What can hang from each mark
j_181: j_498 j_665 j_862
j_530: j_665 j_862
j_690: j_665 j_862
j_862: j_181 j_690
j_498: j_181
j_665: j_530 j_690

Known rows, with every way that one mark hangs from another
j_690(j_862(j_181(j_665))): [ 13.0 -10.8   6.0   7.1  20.3   0.9 -26.3  22.5 -18.3 -32.5  39.0  32.5
   9.7  19.7 -14.9 -42.2  17.8  -0.6  12.4  -3.7  -7.9   8.9   3.2 -11.2
  10.4   0.3  30.3  15.0   3.5   5.9  22.0  -4.6  -2.2 -36.0]
j_498(j_181(j_665(j_530) j_862)): [ -5.4  -3.7   7.4  31.7  -1.8  -6.4 -25.7 -34.7  -9.0 -17.6   4.7 -53.0
  -5.7  -3.3   4.6 -39.5  -3.8  -6.9  26.0  46.1  13.1 -37.6  27.7 -39.5
   4.5  -5.1 -25.1  -3.7  35.5 -21.2  36.1 -16.2  -8.0 -13.3]
j_690(j_665 j_862): [ 15.7  -4.1  42.6   9.3  31.6 -14.2  -2.2  10.0 -13.7  -3.4  24.8   7.3
  -0.9  23.4   2.9  -9.7  24.0 -22.6   1.4   2.0  -6.5   9.1 -59.7 -49.4
 -19.5 -15.5  48.6  21.7 -11.1  21.8  11.9  -7.9   2.7 -13.9]
j_862(j_181(j_665) j_690): [  9.1   3.3 -36.0 -12.2  -9.5 -12.0 -27.8  45.2  -0.3   0.2  24.5  54.6
   0.2 -35.6 -24.7  43.9  37.8  -2.6 -15.5  -1.5 -12.2  14.1  23.6  16.4
  -9.3  -9.3 -10.1 -21.0 -16.1   6.7   9.3  13.7 -16.4 -20.3]
j_498(j_181(j_665(j_530 j_690) j_862)): [  4.6 -11.6   1.3  19.9  -0.4 -12.3 -24.5 -35.0  -0.6   3.2  -0.6 -52.3
 -15.5  -9.5   1.1 -21.6   9.6   3.2   0.9  33.6  13.9 -47.1  20.8 -39.2
   5.7   2.7 -25.7  -6.2  20.2 -30.4  18.5 -17.9   4.1 -12.0]
j_530(j_862(j_181(j_498) j_690)): [ 15.8  -8.7  10.0 -49.7  10.1  18.5  29.7  38.5   3.9  -2.3   4.4  46.4
  21.9 -15.1 -21.0  14.7 -21.9  17.8  11.9 -14.8  -2.8  26.4   5.7  40.4
   5.1   9.5 -14.0  -5.5  -3.3  11.0  -6.5  12.9 -10.2   4.4]
j_665(j_530 j_690): [-19.1  25.9 -29.7 -18.7 -47.3 -19.5  24.4  -3.6   7.9 -22.7 -31.4 -30.8
 -32.7  19.3 -10.2  29.6   9.6   0.8 -31.4 -34.9  33.0 -24.6 -29.8  17.9
   0.9  16.0   6.0 -16.8 -18.0  -5.5 -32.8 -44.2  29.4  32.5]
j_498(j_181(j_665)): [  8.5  10.1  38.4  15.4  15.2   5.5 -20.9   4.5 -24.8 -26.7  15.1  -2.0
  -9.1  -2.0 -15.1 -13.1  21.1 -25.4  33.7  42.0   9.4 -26.5  30.9 -49.7
  -9.5  -1.4  -2.1  22.6  -8.4  30.1  55.5 -32.0   1.4 -10.3]
j_181(j_862): [-26.2  14.6  22.3 -35.3 -11.8  -8.4  28.3  -4.0 -10.7 -12.2 -33.0 -34.7
  -7.9  31.8  27.8  -1.0 -40.9 -34.3  19.9  14.2  17.5 -19.0  -4.3   0.7
   5.3   7.5 -13.0   2.3 -11.5 -14.4  36.6   1.4 -10.7   1.4]
j_690(j_862(j_181)): [ 13.1   2.1  18.3 -25.5  22.6   2.9  -2.8  38.0 -21.3 -64.4  38.6  34.4
   6.8  35.2 -20.9 -33.6  18.1  -6.9  20.0  -8.9  10.5   8.7 -10.5  -9.7
  14.3  20.4  25.4   8.4  -6.8  12.5  16.7 -13.0   5.4 -24.5]
j_530(j_665(j_690(j_862(j_181)))): [  9.4 -21.9   7.4 -33.8  25.7 -13.2  11.7   3.6  -6.1 -13.3   6.3  13.4
  -6.7  29.2  -6.7  22.5 -11.5  -9.5 -23.7 -23.9  19.4   6.9 -35.9 -37.2
  44.4  12.8  31.8  24.3 -53.3   5.5 -11.4  22.0  28.9 -45.5]
j_530(j_665(j_690)): [-14.3   3.2  12.7 -37.2  -0.8 -11.2  33.9  -3.0  -6.1   6.0 -28.2  -4.9
 -19.6  24.2   7.5  56.3 -33.1 -29.7 -26.6 -18.1  27.5  -3.8 -32.4 -26.4
  27.5   5.2  24.7  28.2 -73.0  16.7   0.9  15.3  31.3 -18.1]
j_181(j_498 j_862): [-26.8  25.5  49.4 -14.2  18.1  21.3  36.3 -21.3  -6.0   0.3 -50.0 -35.6
   4.1  41.7  68.4  -4.7 -25.4 -32.2  28.8  16.1  -3.6  -8.3   9.3   1.7
   5.0  21.8 -17.5  16.9 -16.4  -7.3   5.9  19.0  -2.5  43.9]
j_498(j_181(j_862)): [  3.0  11.5  52.7 -27.4  20.6  -0.7   7.4   2.0 -20.8 -48.5   1.2 -28.6
  -8.4  21.9   2.8 -15.4  -2.2 -23.8  41.4  44.6  30.9 -34.0  16.3 -53.0
  13.2  21.8 -25.9   6.7  -5.3   1.4  54.8 -21.5  -5.0 -10.9]
j_665(j_690(j_862)): [  9.2   5.8  30.3 -47.8  15.5 -10.5  26.2  23.0 -14.9 -19.9  -2.1   7.7
 -10.7  28.5  -2.3   4.4  10.7 -11.6 -20.8 -26.9  24.6 -14.8 -34.3  -8.5
   9.0  14.7  27.5  21.1 -33.8   3.1   2.4 -32.5  28.8   1.4]
j_498(j_181(j_665 j_862)): [  4.6  -4.0  38.2  11.9  17.6  -3.5 -22.6 -17.3 -17.4  -4.9   6.3 -31.0
  -3.2   0.0   8.8 -27.8  -3.1 -22.8  36.8  54.0   6.2 -35.2  33.8 -50.5
   0.5  -0.5 -19.8  15.3   8.3  -5.8  63.9  -7.9 -12.9 -24.4]

Rows
[  3.6  -3.5 -30.5 -22.9 -23.5   5.4  24.8  -8.2  17.8  -1.6 -11.7 -11.2
 -10.4   9.1 -24.7   0.3 -10.0  39.1 -20.9 -46.1  13.6  -5.2  -9.8  34.4
  10.6  28.4 -10.6 -19.1   2.9  -9.5 -52.8 -14.6  21.4  19.6]
j_665(j_530(j_862(j_181(j_498))) j_690)
[  8.8  15.6 -16.6   4.6  13.2  10.8 -22.7  27.9   7.6   3.2  10.7  54.3
   9.1 -24.9   5.3  41.3  46.5  -0.1  -9.4   0.0 -29.4  26.3  37.7  16.9
 -11.5   3.2 -11.4 -10.7 -20.8  10.7 -13.4  31.9  -9.1  16.6]
j_862(j_181(j_498 j_665) j_690)
[ 19.0   0.0  -0.2  48.1  32.1   1.2 -30.5 -10.1   6.4 -21.3  35.7   0.7
   3.5  27.3  -1.1 -29.5  56.2  16.7  -1.5  -8.2 -20.7  25.1 -39.5 -33.6
  -9.3  10.4  29.5 -10.1  15.8   9.0 -51.8   7.1   5.1   1.3]
j_690(j_665(j_530) j_862(j_181(j_498)))
[  7.1 -15.0  11.1  -0.9   9.9  26.5   6.7   6.1   0.6  21.8   9.3  27.6
  17.5  -2.2 -13.5 -25.9 -30.0  13.5  30.1 -12.5 -21.9  16.4  30.0  25.9
  -3.8   6.7  -2.3  18.2   1.2  18.7  11.0  15.1  -8.1 -11.7]
j_530(j_862(j_181(j_498 j_665)))
[ -0.3 -12.1  23.2 -34.1  20.6 -13.1  26.7  -3.2 -11.2   0.1 -11.1  -1.9
  -6.8  30.2   6.9  24.3 -34.3 -20.4 -24.9 -20.4  26.8   1.1 -48.3 -33.8
  42.5  -1.4  40.4  36.1 -51.1   6.9  -1.1  10.8  31.6 -30.7]
j_530(j_665(j_690(j_862)))
[-19.7 -11.9 -34.3  25.2 -44.2  -7.0   2.2 -12.9   4.8  36.2  -9.2 -11.0
   6.3 -35.2  -9.9  -9.4 -36.9  11.0 -10.5  -4.1  -3.4   0.2  -2.9  39.8
 -12.5 -40.0   5.4  -5.9  38.2 -10.5   7.4 -17.1  -7.8  -0.5]
j_181(j_665(j_530(j_862(j_690))))
[ -2.9   2.4 -34.2 -16.3 -29.8   6.4  20.6  10.3   9.2 -16.8  -5.6   7.7
   9.9  -7.5 -21.5  -0.4 -17.8  33.2  -5.3 -23.6  10.8  15.0  -5.6  48.8
   9.2   6.4 -13.5 -28.6  31.9  -8.2 -36.6  -9.3  -2.2  20.0]
j_665(j_530(j_862(j_181(j_498) j_690)))
[  6.2  -2.1   1.6  36.2  25.3  17.7 -24.5  -1.9  -4.7 -31.4  28.1  13.8
  15.1  23.7   6.1 -53.5  26.8  12.3  10.2  -4.8 -15.7  12.1   6.3  -2.7
  11.0  10.9  23.7  10.0  19.5  -3.6 -17.5  -3.4   6.2   1.3]
j_690(j_862(j_181(j_498 j_665(j_530))))
[-25.4 -15.1 -36.4  26.5 -33.7 -23.2  -9.2 -51.2  13.2  50.6 -34.3 -65.2
 -20.3  -8.4  30.6  -7.5 -24.2   1.9 -32.4   0.4  -2.8 -33.1   2.1   9.9
  -0.2 -16.9 -13.6 -14.4  20.3 -53.6  -3.8   3.0  -0.4  -4.3]
j_181(j_665(j_530 j_690) j_862)
[-25.3   1.6  -3.0  53.9 -14.0  28.0  11.3 -43.6   9.5  39.0 -29.1 -22.9
  11.1  -3.3  29.7 -33.3 -32.0   7.6   8.9  -4.2 -22.6   6.9  19.2  31.4
 -12.9 -16.2  11.1  19.2  28.9   4.0 -16.5  -5.8   5.6  42.7]
j_181(j_498 j_665(j_530(j_862)))
[ 15.5 -18.4  -4.7 -18.6   9.6  17.8   7.7  21.9   8.8  30.7  10.0  44.4
  24.5 -31.6 -15.1   4.6 -23.4  23.2   7.4 -13.1 -19.9  25.4  18.5  39.0
  -4.8  -7.9 -11.4  -0.2   7.9   4.3  -0.2  22.6 -15.8  -7.2]
j_530(j_862(j_181(j_498 j_665) j_690))
[-10.8   4.6 -12.8 -13.5 -20.2 -32.4   7.6 -10.2   8.5  21.2 -19.0 -34.7
  -7.8 -13.1  26.2  34.6 -10.1 -13.3 -24.6  13.7   6.3  -5.1 -38.2  -2.0
  -3.4 -20.9 -18.8 -31.1  12.8 -30.7  -4.3  16.4 -20.9   5.1]
j_181(j_862(j_690(j_665(j_530))))
[ 10.8 -10.7   1.8  15.6  -5.6  -4.0 -13.9  -3.3  -4.5  -7.0  19.6  -6.2
   3.9 -35.1 -30.2 -20.7  -1.1  11.1  15.5  32.7  11.9 -17.3  15.5 -16.0
  -3.7 -20.8 -11.6  -0.8  38.5   2.7  27.7 -31.6  -5.2 -10.9]
j_498(j_181(j_665(j_530(j_862(j_690)))))
[ 17.5  21.8 -30.3  11.6   4.9  -3.7 -20.8  20.6  19.9  -9.0  13.0  28.5
  -2.7 -14.3  -5.5  59.2  70.5  10.4 -26.7 -10.9 -21.7  33.0 -11.2  -3.7
 -17.1  11.3 -13.7 -38.3 -13.6  13.8 -60.4  28.4  -6.5  25.9]
j_862(j_181(j_498) j_690(j_665(j_530)))
[ -2.2  -2.6 -46.5 -24.5 -42.6  -7.2  17.8  21.1  10.5 -23.8   6.5   9.3
   4.6 -15.7 -39.6   1.1 -25.0  30.8  -6.7 -23.5  20.1   9.5 -14.6  48.8
   7.9  -3.9 -10.5 -36.8  31.1 -11.0 -23.4 -19.6  -7.9  -3.1]
j_665(j_530(j_862(j_181 j_690)))
[-29.3   3.5  31.4  34.1  17.8  19.4   3.9 -46.6   1.3  48.1 -40.8 -38.7
   8.5  12.2  75.6 -21.3 -26.0 -27.0  17.5  27.0 -31.2  -9.9  31.7   0.7
  -8.4  -3.3 -10.4  27.1   4.8 -16.4  17.0  30.7 -10.6  31.7]
j_181(j_498 j_665 j_862)
[-12.4   2.7   0.1  51.9   9.3  14.5  -8.0 -41.2  10.8  31.7 -19.0 -22.1
   0.4   9.2  42.6 -23.9  22.3   8.8 -28.4 -15.5 -19.3  -2.9  -2.1   3.2
  -5.3  -2.4  21.9  19.3  10.7 -11.0 -40.5 -10.4  28.1  47.6]
j_181(j_498 j_665(j_530 j_690(j_862)))
[ -1.5  20.5   0.1  26.6  13.6  22.6 -22.1   5.8   2.2 -10.1   7.3  31.5
  -1.9  11.8   6.4  -0.5  36.4 -11.5  21.3  -0.1 -28.8  11.8  46.6   3.2
 -12.5  23.8   1.1  11.8 -30.4  26.0   0.2  21.0   0.1   9.3]
j_862(j_181(j_498 j_665))
[ 15.6 -28.8 -20.0 -32.1  -9.0  -2.5   1.2  35.2   4.4  26.2  22.0  49.0
  17.3 -40.2 -40.4   6.9 -32.5  21.0   0.9 -10.6  -8.0  18.4  10.7  39.5
  -3.6 -17.3 -10.3  -9.1  10.1   1.2  22.5  14.6 -23.1 -34.9]
j_530(j_862(j_181(j_665) j_690))
[ -0.7  10.5  10.7  35.1  -7.9  -1.4 -26.4 -13.2 -14.7 -33.1  13.7 -19.7
 -11.1  -2.9 -19.2 -22.6  20.8  -9.0  25.8  36.2  15.0 -29.7  25.6 -38.8
  -6.9  -3.7  -1.5   6.9  15.4  14.5  31.2 -39.7   4.7  -4.8]
j_498(j_181(j_665(j_530)))
[  0.2  20.1 -47.2  23.9  -8.7   5.8 -27.8  15.2  15.6  -1.5   7.6  34.2
   5.1 -28.9   1.3  30.8  46.5  14.4 -21.5  -5.8 -22.2  22.6  29.5  24.2
  -5.3   2.2 -15.8 -29.6   5.5  -2.8 -38.9  19.3  -6.4  25.8]
j_862(j_181(j_498 j_665(j_530)) j_690)
[ 13.2 -16.2  16.8 -43.8  -5.5 -13.1  34.9  25.9   0.1  34.4  -1.2  21.4
   9.0 -30.7 -21.3  31.4 -34.8  -0.2  -5.7  -6.7   2.4  16.4 -41.0  17.5
 -18.4 -28.5   5.8  -0.1   1.0  13.4  11.5  -1.0 -14.3 -12.0]
j_530(j_862(j_690(j_665)))
[ 15.6 -20.3   6.5  -6.8  13.4  23.0  10.9   3.2   5.6  33.9   2.9  24.0
  10.4  -5.2 -16.3 -12.8 -22.6  22.9  10.4 -20.4 -17.8   9.3  24.7  25.2
  -2.1  13.2  -3.1  16.3 -12.4   9.4   1.3  16.9  -0.3 -12.5]
j_530(j_862(j_181(j_498 j_665(j_690))))
[-12.6  15.3  15.1   5.0  10.4  -4.2  16.6 -28.9  16.2  34.7 -36.5 -38.0
   4.8  -0.9  63.3  31.1   1.3 -10.2 -19.1  14.5 -13.5   7.1 -24.2  -4.1
  -8.3  -6.7 -22.4 -19.1   7.0 -25.3 -35.1  32.2 -10.7  50.7]
j_181(j_498 j_862(j_690(j_665(j_530))))
[ -5.5   0.2  -7.0  18.0 -28.6 -15.2  13.8 -16.9  10.1  19.8  -8.3 -26.7
 -14.1   0.0 -18.1   1.3 -12.3  -1.1  -2.7  -8.5   3.0   3.7 -48.8  -4.1
 -28.9 -18.5  20.0  -8.2   9.5  19.9 -12.5 -15.2  -5.1   1.2]
j_690(j_665(j_530(j_862)))
[  3.7   4.6 -62.7   6.3 -33.3 -17.0 -35.6  29.2  10.3 -11.3  21.4  34.6
  -3.7 -37.4 -27.5  32.5  36.4  12.3 -28.9  -6.0  -7.9  14.2  18.6  28.5
  -5.1 -12.7 -14.1 -38.4   6.6  -8.3 -14.0   8.0 -13.2 -12.6]
j_862(j_181(j_665(j_530)) j_690)
